Known rows, with every step that occurs:
dekif, vage, fesav, vesokom: [  8  -5   0   8  -7   7   5  -6   1 -37  -9 -16  -9 -24  13 -21 -35 -13
 -10   9  -5 -14   7   0  -3 -16  -2]
dekif, rimur, firob, vage: [-15   4  19  -1  -7  12   4 -17  17  31  -1  -2   0  48   2 -24  22  20
   3 -23  -9 -19  -3   4 -15   7   3]
dekif, vage, muga, vesokom: [ 11  14  19  14  -5  16  13  -9  -9  -2   4  -7  -9  21  18  -4 -15  12
  -7 -20   1  -8  14   6  21  -8  -9]
dere, dekif, rimur, firob, vage, muga: [-12  14  15  -5 -10  17   5 -21  29  34   6 -10  15  56  13 -29   6  27
   6 -31   1 -27  -2  18  13 -19   3]
rimur, firob, vage, muga, dere: [-18  15  23  -5  -4   8   5 -19  24  27  -6 -13   8  52  19 -14  -5  28
  -4 -10  -8 -21   7   3   3 -15  -6]
vesokom, dekif, rimur, firob, vage: [-22   0  15  10  -8   2  -5 -13  33  33  -2  -5   2  33   0 -25  10  21
  19 -17 -12 -13  -5   0  -1  15  11]
rimur, firob, vage: [-11   5  18  -6  -3   5   3 -12  23  14  -4  -4  -1  24   0 -13  15  16
 -10   5  -2  -6  -3   5 -18 -21   2]
muga, rimur: [  7  -3  13  -1  -3   0  -1   0 -28   6   6   0  -6  12   1 -12  18  14
  -1 -15  -1  -2  -1   2   7 -14  -2]
fesav, vesokom, firob: [  2 -10   3   5   3   1  -9  -5   9 -12  -6 -13 -17 -24  -9 -20  14 -18
  -5  21 -10   2   7   9 -11 -20  11]
fesav, vesokom, dekif, rimur: [  5 -12  -5  18  -5  -1 -11  -1  29   4  -1  -3  -3  -9   1 -28  -2  -5
  24 -14 -18  -7   3   4  14  15  17]
firob, vage, muga, vesokom, dekif, rimur: [ -8  12  19  23  -8   8   7  -3  24  37   7  -3   5  25   9 -28   1  26
  25 -41 -13 -13   3   5  27   2  -9]
muga, rimur, firob: [  1  -9  23  -2   0   2  -8 -11 -22   4   0  -8  -9  36   4 -28  27  25
  -3 -16  -1  -7   2   1  -9 -28  15]
muga, vesokom, dekif, vage, fesav: [ -5  -3  13  24  -7  -3   1   3  -6 -10  -8 -15 -12 -21   8 -11 -36   8
  10 -11  -4  -7   5  -4  11 -15  -7]
dekif, rimur, fesav, vesokom: [ 10  -8   3   7  -3  14  -8 -12   6   2  -2  -5   9  18   5 -27   2  -2
   2 -11  -7 -29   3   8   5  -6   7]
vesokom, firob, dere, dekif, rimur, fesav: [-19   0  12   8  -2  15  -5 -19  -9  35  -6 -11   9  10 -11 -18   0  25
  -7 -16   9 -32   0  20  31   9  -7]
vage, fesav, vesokom: [ 12 -15  -9   1  -1  -2  -1   4   3 -33  -8 -16  -2 -27   1 -29 -21 -10
   0   7 -12  -7   5  -1 -13 -28   5]
vesokom, dekif: [ -1  -4  -2  12  -1  -9 -12   5  10   6  -2  -4   1 -15   0  -3  -9  -6
  15   8  -3   6  -2  -2  17  14   4]
dere, fesav: [ -1  -4   9  -3   7   3  -6   0  -2  -6   4  -4   8   3  -3  15 -12   6
   5  13  -3   3   0   4 -10 -10   5]
vage, dekif, rimur, fesav, vesokom: [ 18  -7 -12   3  -7  11 -12 -11 -15  -8 -13  -3  20   7  -4 -40   2   9
  -1 -23  -6 -27   7  12  13 -31   3]
firob, vage, dekif: [  2  12  -4  -9  -9  -2   5  -3  -8   5  -8   5  18 -11 -11  -8  10  16
 -11  -5   0  -5  -3  10   4 -26 -19]
fesav, vesokom: [ 19  -7  -2   0   0   1  -4   0  19 -16  -4  -4  -6 -22   1 -13   2  -8
  -2  10 -10   0   4   5  -3 -21  11]
fesav, vesokom, firob, vage, muga: [ -6   8   5   6  -3  10   4  -9  20   1  -1 -15  -7  -6  -1 -33   8 -12
 -13  21 -12  -5   6  12  -2 -24  -6]
rimur, fesav, vesokom: [ 14  -6   1   4  -1   5  -9  -7   2 -12  -6  -7   5  -4   4 -16   0  -8
 -10  22  -2 -16   4   6   0 -23   1]
rimur, fesav, vesokom, firob, vage, dekif: [ -3   1  -3   1  -6   5  -9 -13 -13  -1 -17 -13  13 -20 -15 -31  18   1
 -23  25  -2 -18   3  14  -3 -48 -13]
firob, dere, dekif, rimur: [  6   6   5  -1  -5   7   5 -10  12  29  -1   2   5   1  -2 -11 -10  34
   2 -38   1 -22  -1  16  32  16  -1]
dekif, rimur, fesav: [-11   0   3   7  -4  13  -1 -12  -8  16   0  -4  16  33   4 -12   0   8
   7 -22   4 -28  -3   1   6  13  -5]
fesav, vesokom, dekif: [ 15 -11  -6  15  -2  -9 -12   7  29  -7  -7  -7  -6 -33   1 -18  -4 -11
  11  20 -11   4   5   2  10  -8  14]
fesav, vesokom, dekif, rimur, firob: [  3 -18   6  14  -3   0 -19  -9  35   3  -8 -12  -8  12   4 -42   6   5
  22 -12 -20  -7   5   5  -5   0  36]
vesokom, dekif, rimur, fesav: [-16  -4  -1  19  -5   5 -13  -4  -3  28  -3  -7  15  22   2 -21  -7   3
  23 -11  -1 -20  -4  -1  22  30   0]
fesav, vesokom, firob, vage, muga, rimur: [  3   5  18   5  -4  12   4 -10 -12   7   5 -16 -12   7   2 -48  27   7
 -17   8 -12 -10   5  15  10 -37 -10]
dere, fesav, vesokom: [ 17 -10   6  -4   8   5 -10   2  17 -23   0  -8   0 -14  -1   1 -13  -1
   3  19 -12  -2   5  10 -15 -27  12]

Rows:
[ 17   2   9  21  -9   7  -7  -6 -12 -15   2 -11 -11  -3  23 -40 -15  -1
  -1   3  -9  -5  10   9  46   3  -1] | fesav, vesokom, dekif, vage, muga, rimur
[ -3 -10  13   0  -7   9   4 -11  25  -5  -6 -18   3  29   4 -49   2  13
   4 -18 -19 -30   3   3 -30 -27  11] | dekif, rimur, firob, vage, fesav, vesokom
[ -5   2  10  -9  -4  -4  -7  -7  13  35  -4  -1   7  -1   8  16 -14  21
   1 -10   7 -16   0  14  17 -17  -4] | muga, dere, dekif
[ -3   5   6 -12  -8   0  -2 -13   3   4 -12  -3  12  11  -8 -18  18  23
 -13  -8  -5  -6   0   9  -7 -42   0] | rimur, firob, vage, dekif
[-21  -3  14  -1  -6   9  10 -14   6  10  -3 -12   7  45   3 -34   1  21
   6 -29 -12 -27  -2  -2 -26 -14  -3] | dekif, rimur, firob, vage, fesav
[ -4 -13   4  10   3   7 -12 -11  -3 -10  -9 -18  -7 -12  -8 -20  12 -15
 -11  30  -4 -11   6   8  -8 -22   1] | rimur, fesav, vesokom, firob
[-13   7  16   2  -3   8   3 -14  24  18  -7 -16  -6   3   8 -28   2   5
  -6  13 -16 -17  11  10   3 -24 -11] | fesav, vesokom, firob, vage, muga, dere
[ 13 -13   7  18  -4  -3 -22  -1 -10   1  -4 -10   0 -10   5 -38   8   7
   4  14  -5 -14   0   4  27 -24   3] | muga, rimur, fesav, vesokom, dekif
[-16   6  26   8   2   2   6  -5   6  30   0  -4 -17   1 -12  -4  31  18
 -10  -4  -6  -5   3   8 -16 -41  -7] | muga, vesokom, firob, vage
[ 12   5  14   9   2   7   5   0  -2   2   4  -4  -2  18  10 -13  -3  14
   4 -31  -4  -1  12   3  12 -30  -2] | vage, muga, vesokom
[  0   8   4  -1 -10   6   3 -10   8  12   1   0  -4  -6  13  15 -17   6
 -14   2  13 -11  -3  16  23   0  -5] | dere, dekif, vage
[  9  -3  -1  18  -8   0  -7  -4  25 -14  -7  -6 -12 -33  12 -12 -23 -13
   0  26  -6   0   5   4  17  14   7] | fesav, vesokom, dekif, vage
[-11  -1  15  -1  14   7  -6  -8  -4  -2  -6 -15  -5 -21 -20   1  -7  21
  -4  15  -9   2   5  11  -1   5  -1] | vesokom, firob, dere, fesav
[-10  12  16  -2  -4  10   9 -13  17  10   1 -10   5  43  11 -25   2  15
  -5  -3  -3  -9   2   6  -3 -19   0] | rimur, firob, vage, muga
[-10   6   7   2   3   1  -2  -8   4  19  -8 -11  -6 -27 -15  -3  -1  17
 -12   0   6  -5   2  21  24  -5  -2] | vesokom, firob, dere, dekif
[ 11 -11  -5  17  -2  -4 -19   0  14  -8  -9 -12   6 -20   4 -23 -11  -9
   5  24  -4  -9   2   1  18 -12   7] | rimur, fesav, vesokom, dekif
[  6  -2   1  21  -9   5 -14  -9  11 -10  -8 -10   1 -21  14 -13 -25 -14
  -9  37   1 -14   4   5  24  12  -2] | rimur, fesav, vesokom, dekif, vage
[  4   1  17  -5   0   2  -3 -12  24   8 -11  -9  -2   6  -2 -10  -4  37
 -13  -6   5  -9   2  21  12 -17  13] | rimur, firob, dere, dekif
[-14  14  22  -1   0  17   0 -16  -5   3   1 -12  10  31  23  14 -44  17
  -1   0  -2 -15  11   4  21  10 -12] | dekif, vage, muga, dere, fesav
[ -5  14   0  20  -9   6   1  -7   1  -7   0  -8  -2  -2  19 -12 -40 -11
   4   5   0   1   4   2  39  39  -7] | vesokom, dekif, vage, muga
[ 20  -4  12   0  10   5  -5   0  22 -21  -6  -9  -1 -29  -6  -5 -22  17
  -4  13 -14  -2   7  15   3 -11   9] | firob, dere, fesav, vesokom
[-28   6   9   0  -2   3   5  -8   7  21   0  -5  -5  -7 -12  -2  18   0
  -8  18  -3  -5  -4   4 -13  -8 -15] | vesokom, firob, vage
[  2  -6  12  21   1 -10  -9  10   8  16  -2  -4  -7 -17  -1  -3   2  16
  18 -13  -5   6   5   0  10 -19   7] | muga, vesokom, dekif
[  3   7   9   4  -4  13  -1 -15  -1  32  -3  -3  20  12  -1 -15  -9  32
  -6 -26   9 -35  -3  17  40  11  -9] | firob, dere, dekif, rimur, fesav
[  7  -1   8  -3  -3   8  -2 -19  -7  -3 -18  -5   9  25 -11 -38   7  41
  -3 -56  -6 -16   9  11  18   0  11] | vage, dekif, rimur, firob, dere
[ 13  -3  -2   1 -12   5   0  -4   9 -23  -6 -16  -4 -33  14 -12 -37  -5
 -17  11   2 -19   2  16   9 -33  -4] | dere, dekif, vage, fesav, vesokom
[  6   2  13   7  -5   9   0 -18  16   1 -12 -12 -22 -44  -3 -11 -13   8
 -27  21  -1 -12   9  27  28  -5   0] | fesav, vesokom, firob, dere, dekif, vage
[  7  -9  16  -7   8   0 -16  -5  25   0  -5  -9   3  -8   4   5 -18  15
   5  11 -14 -10   9   8 -10 -22   8] | muga, dere, fesav, vesokom
[ 10   5  12   5  -3   9   4  -2 -35  -2   9  -5   1  32  11 -28   7  15
  -3 -24   0  -5   5   4  25 -13  -7] | vage, muga, rimur
[-15  -3  -5  18  -9  -2   2  -1 -12 -17  -8 -16   0 -18  10 -15 -44  -9
   7  11  -1  -6   0  -7  15  19 -10] | vesokom, dekif, vage, fesav
[  1 -18 -11  16  -5  -2  -8   4  13 -14  -8 -17   2 -15   1 -45 -24  -8
  28 -15 -19 -16   2  -1   7   3  12] | vage, fesav, vesokom, dekif, rimur
[-11 -12   5   8   1  14 -12 -16  -5  13  -8 -14  -1  16  -6 -34  16  -9
   2   2  -7 -24   7   8  -4  -4   8] | dekif, rimur, fesav, vesokom, firob
[-10  10  13  -4 -11   3   0 -16  14  27  -5  -2   1   2  18  20 -24  19
 -11  -1  10 -20   3  13  25   3 -12] | muga, dere, dekif, vage
[ -7  -2  14  -4   7   5  -6  -8  24   1  -1 -12  -4 -18 -13  -7   3   0
  -6  38 -15  -4   1  14 -27 -29   2] | dere, fesav, vesokom, firob, vage
[ -7 -10   6   9  -3   7   2 -11  -8 -31 -11 -24 -18 -28   2 -28 -24 -20
 -16  26  -7 -11   8   5 -14 -13  -3] | dekif, vage, fesav, vesokom, firob
